Each row was made from one small tree. The marks that hang from a mark follow it in brackets, in the order of their numbers. Every link used is in the known rows. Write each row's tree.
Known rows:
Q145[Q383[Q246[Q926] Q275]]: -.22,-.38,-.36,-.42,.14,.06,-.11,-.27,.31,.17,.05,-.20,.19,.21,.51,.09,.29,.57,.32,-.39,-.31,-.09,.10
Q383[Q145 Q966]: -.19,-.04,-.14,-.08,.37,-.10,.10,-.14,.17,.37,-.20,-.31,.14,.22,.18,.17,.12,-.10,.36,.23,-.23,-.06,-.05
Q378[Q383[Q145 Q246 Q275 Q966]]: -.60,-.08,-.25,-.37,.12,-.24,.28,-.32,.32,.29,-.39,-.19,.27,.18,.34,.32,.35,.03,.69,-.10,-.45,.14,-.11
Q9[Q246[Q378 Q926 Q966[Q383]]]: -.12,-.43,-.12,-.39,.57,-.32,-.11,-.10,.44,.32,.02,-.46,-.23,.24,.14,.23,.36,.19,.41,-.13,-.31,-.13,.07
Q383[Q246 Q275 Q378 Q966]: -.43,-.15,-.18,-.11,.18,-.15,.26,-.35,.28,.22,-.24,-.42,.10,.08,.32,.36,.46,.20,.43,-.40,-.41,-.09,-.15
Q145[Q383[Q246[Q378 Q966] Q275]]: -.18,-.24,-.36,-.27,.22,-.07,.03,-.26,.33,.44,-.14,-.50,-.07,.04,.54,.18,.45,.55,.35,-.74,-.37,.01,.01
Q9[Q246[Q966]]: -.14,-.18,-.08,-.17,.25,-.22,.04,-.18,.15,.34,-.08,-.61,-.07,.18,.02,-.08,.30,.04,.22,-.11,-.30,-.02,.00
Q383[Q246 Q275]: -.37,-.19,-.17,-.29,.08,-.07,.06,-.15,.14,.29,-.07,-.11,.15,.18,.18,.09,.32,.35,.24,-.26,-.39,.06,-.01
Q383[Q145 Q275 Q966]: -.30,-.06,-.24,-.22,.43,-.15,.09,-.28,.13,.40,-.27,-.29,.33,.26,.23,.28,.17,.08,.36,.03,-.30,.01,-.04
Q246[Q9 Q926 Q966]: .02,-.30,-.06,-.60,.41,-.21,.04,.08,.37,.53,.09,-.38,.02,-.12,.16,.24,.27,.11,.39,-.25,-.19,.06,.14
Q383[Q145 Q246[Q926] Q378 Q966]: -.45,-.18,-.22,-.28,.37,-.11,.23,-.37,.38,.03,-.23,-.50,.07,.20,.37,.49,.37,.29,.60,-.17,-.37,-.13,-.04
Q966[Q383[Q145 Q246 Q275 Q378]]: -.58,-.26,-.35,-.26,.22,-.07,.08,-.36,.31,-.01,-.27,-.03,.26,.16,.16,.46,.40,.73,.47,-.26,-.45,.04,-.01
Q383[Q246 Q275 Q966]: -.34,-.12,-.16,-.22,.20,-.10,.13,-.25,.20,.36,-.17,-.34,.10,.19,.37,.19,.36,.04,.35,-.15,-.43,-.07,-.09
Q275[Q383[Q145]]: -.39,-.21,-.25,-.22,.36,-.07,.12,.00,.13,.19,-.02,.01,.28,.20,.20,-.10,.05,.39,.23,.03,-.09,-.08,.01
Q246[Q378 Q926 Q966]: -.03,-.24,-.08,-.37,.47,-.27,.04,.06,.39,.52,.09,-.47,-.17,.02,.16,.25,.28,.11,.34,-.29,-.15,-.04,.06
Q378[Q383]: -.23,-.16,-.02,-.18,-.06,-.21,.13,.17,.31,.47,.07,.08,.05,-.01,-.05,-.04,.17,-.18,.38,.08,-.10,.09,-.06
Q966[Q383[Q145 Q275]]: -.31,-.21,-.29,-.30,.36,-.09,-.12,-.14,.21,.26,-.12,.11,.35,.24,.05,.24,.14,.41,.31,.12,-.29,.03,.06
Q378[Q383[Q145]]: -.36,-.13,-.14,-.26,.05,-.20,.18,.03,.28,.35,-.10,.07,.21,.09,-.03,.09,.12,.02,.48,.13,-.17,.18,-.03
Q378[Q383[Q966]]: -.19,-.09,-.01,-.09,.08,-.26,.21,.08,.37,.53,-.04,-.19,.02,.01,.12,.06,.22,-.50,.49,.18,-.15,-.03,-.13
Q246[Q9 Q378 Q926 Q966]: .01,-.36,-.07,-.61,.52,-.32,.10,.14,.41,.65,.07,-.37,-.15,-.09,.20,.39,.32,.20,.44,-.50,-.14,.09,.10
Q966[Q383[Q145 Q246[Q926] Q275]]: -.45,-.36,-.34,-.59,.39,-.05,-.11,-.28,.35,.07,-.12,.02,.31,.32,.26,.37,.29,.62,.47,-.01,-.47,.01,.12
Q145[Q383[Q378 Q966]]: -.04,-.14,-.21,.19,.19,-.02,.08,-.20,.35,.29,-.04,-.44,.00,-.02,.36,.13,.26,.04,.32,-.18,-.07,-.28,-.12
Q378[Q383[Q145 Q966]]: -.34,-.03,-.12,-.18,.18,-.24,.22,-.07,.34,.41,-.22,-.18,.15,.10,.13,.19,.15,-.31,.59,.22,-.20,.05,-.11
Q246[Q9]: -.09,-.26,-.03,-.36,.22,-.11,.10,.17,.17,.55,.08,.06,.06,-.03,.02,.09,.16,.11,.25,-.11,-.12,.09,.02

Which tree is each row?
-.60,-.16,-.30,-.09,.35,-.10,.38,-.29,.27,-.02,-.28,-.32,.13,.15,.46,.21,.34,.41,.51,-.21,-.30,-.23,-.15
Q275[Q383[Q145 Q246 Q378 Q966]]
-.48,-.23,-.33,-.37,.26,-.03,-.06,-.26,.24,.13,-.22,.08,.27,.27,.21,.28,.27,.57,.40,.01,-.50,.05,.05
Q966[Q383[Q145 Q246 Q275]]
.01,-.44,-.09,-.60,.61,-.30,-.04,.17,.54,.60,.11,-.19,-.17,-.10,.19,.45,.33,.20,.49,-.29,-.20,.00,.12
Q246[Q9 Q378 Q926 Q966[Q383]]
-.43,-.44,-.19,-.66,.25,-.19,.21,-.20,.34,.23,-.04,-.10,.20,.00,.26,.51,.47,.71,.49,-.70,-.33,.09,.04
Q383[Q246[Q9 Q926] Q275 Q378]
-.24,-.16,-.07,-.10,.26,-.14,.20,-.06,.25,.47,-.11,-.32,-.26,.16,.32,.24,.33,-.08,.41,-.17,-.34,-.13,-.15
Q383[Q246[Q378] Q966]
-.26,-.20,-.31,-.37,.55,-.24,-.02,-.15,.36,.47,-.22,-.25,.12,.12,.17,.43,.29,.45,.43,-.23,-.36,.09,.05
Q246[Q378 Q966[Q383[Q145 Q275]]]
-.51,-.21,-.27,-.21,.50,-.14,.32,-.13,.22,.25,-.25,-.25,-.03,.25,.55,.18,.26,.33,.49,-.20,-.30,-.18,-.13
Q275[Q383[Q145 Q246[Q378] Q966]]
-.14,-.33,-.10,-.41,.50,-.33,.03,-.15,.31,.40,-.01,-.62,-.21,.25,.15,.18,.34,.19,.36,-.35,-.25,-.05,.05
Q9[Q246[Q378 Q926 Q966]]
-.26,-.34,-.06,-.43,.20,-.13,.24,.11,.21,.55,-.01,.03,-.20,.02,.19,.29,.33,.34,.38,-.46,-.29,.11,-.03
Q383[Q246[Q9 Q378]]
-.44,-.15,-.33,-.45,.38,-.20,.18,-.32,.23,.40,-.35,-.45,.05,.15,.31,.40,.40,.58,.46,-.57,-.51,.20,.00
Q383[Q145 Q246[Q378 Q966] Q275]
-.38,-.25,-.20,-.50,.26,-.01,.04,-.19,.24,.12,-.07,-.17,.11,.29,.22,.21,.21,.42,.43,-.01,-.36,.03,.09
Q383[Q145 Q246[Q926]]
-.12,-.30,-.10,-.40,.38,-.26,-.04,-.20,.28,.26,.00,-.64,-.02,.23,.09,.02,.31,.09,.30,-.10,-.29,-.07,.09
Q9[Q246[Q926 Q966]]
-.26,-.11,-.14,-.05,.30,-.23,.16,-.23,.26,.34,-.15,-.36,.18,.04,.19,.34,.33,.07,.35,-.24,-.21,-.11,-.13
Q383[Q275 Q378 Q966]
-.45,-.11,-.22,-.31,.33,-.38,.27,-.15,.34,.57,-.31,-.12,.17,.15,.23,.44,.26,-.02,.67,-.18,-.24,.15,-.13
Q246[Q378[Q383[Q145 Q275 Q966]]]
-.34,-.12,-.24,-.15,.49,-.13,.19,-.08,.18,.24,-.15,-.22,.22,.23,.36,.00,.09,.08,.35,.17,-.12,-.21,-.07
Q275[Q383[Q145 Q966]]
-.46,-.24,-.27,-.11,.34,-.15,.25,-.10,.21,.04,-.09,-.06,.27,.10,.17,.07,.16,.58,.30,-.20,-.05,-.12,-.05
Q275[Q383[Q145 Q378]]
-.16,-.20,-.36,-.25,.10,.04,-.03,-.32,.29,.31,-.12,-.51,.09,.02,.50,.03,.39,.47,.30,-.53,-.40,-.01,.05
Q145[Q383[Q246[Q966] Q275]]
-.25,-.34,-.12,-.56,.28,-.20,.22,-.13,.48,.27,-.06,-.48,-.08,-.18,.27,.43,.53,.44,.54,-.65,-.36,.04,.07
Q383[Q246[Q9 Q926 Q966] Q378]
-.42,-.24,-.20,-.35,.31,-.20,.19,-.37,.38,.15,-.14,-.46,.11,.14,.41,.47,.48,.25,.52,-.41,-.39,-.14,-.06
Q383[Q246[Q926] Q275 Q378 Q966]
-.32,-.25,-.20,-.54,.39,-.20,.27,-.10,.27,.51,-.29,-.34,-.12,-.02,.27,.44,.40,.50,.56,-.57,-.42,.22,.03
Q383[Q145 Q246[Q9 Q378 Q966]]
-.36,-.23,-.24,-.12,.41,-.24,.04,-.38,.34,.03,-.29,-.49,.05,.17,.01,.28,.37,.42,.45,-.10,-.39,-.04,.00
Q9[Q246[Q966[Q383[Q145 Q378]]]]
-.23,-.39,-.08,-.37,.39,-.27,.03,-.07,.22,.34,.09,-.24,-.14,.37,.07,.15,.23,.21,.29,-.22,-.17,-.08,.01
Q9[Q246[Q378 Q926]]
-.31,-.49,-.13,-.52,.28,-.11,.09,-.01,.51,.13,.08,.03,-.01,-.04,.17,.46,.44,.48,.54,-.30,-.32,-.06,.06
Q966[Q383[Q246[Q9 Q926] Q378]]
-.39,-.24,-.16,-.11,.39,-.17,.30,.00,.27,.35,-.07,-.23,-.17,.19,.50,.07,.31,.13,.37,-.23,-.24,-.26,-.17
Q275[Q383[Q246[Q378] Q966]]
-.35,-.47,-.17,-.78,.37,-.21,.15,-.06,.30,.51,.00,.00,.02,.11,.33,.49,.41,.60,.47,-.68,-.32,.15,.05
Q383[Q246[Q9 Q378 Q926] Q275]
-.41,-.06,-.26,-.12,.38,-.20,.21,-.38,.22,.24,-.34,-.37,.33,.13,.20,.45,.27,.24,.45,-.23,-.25,-.01,-.10
Q383[Q145 Q275 Q378 Q966]
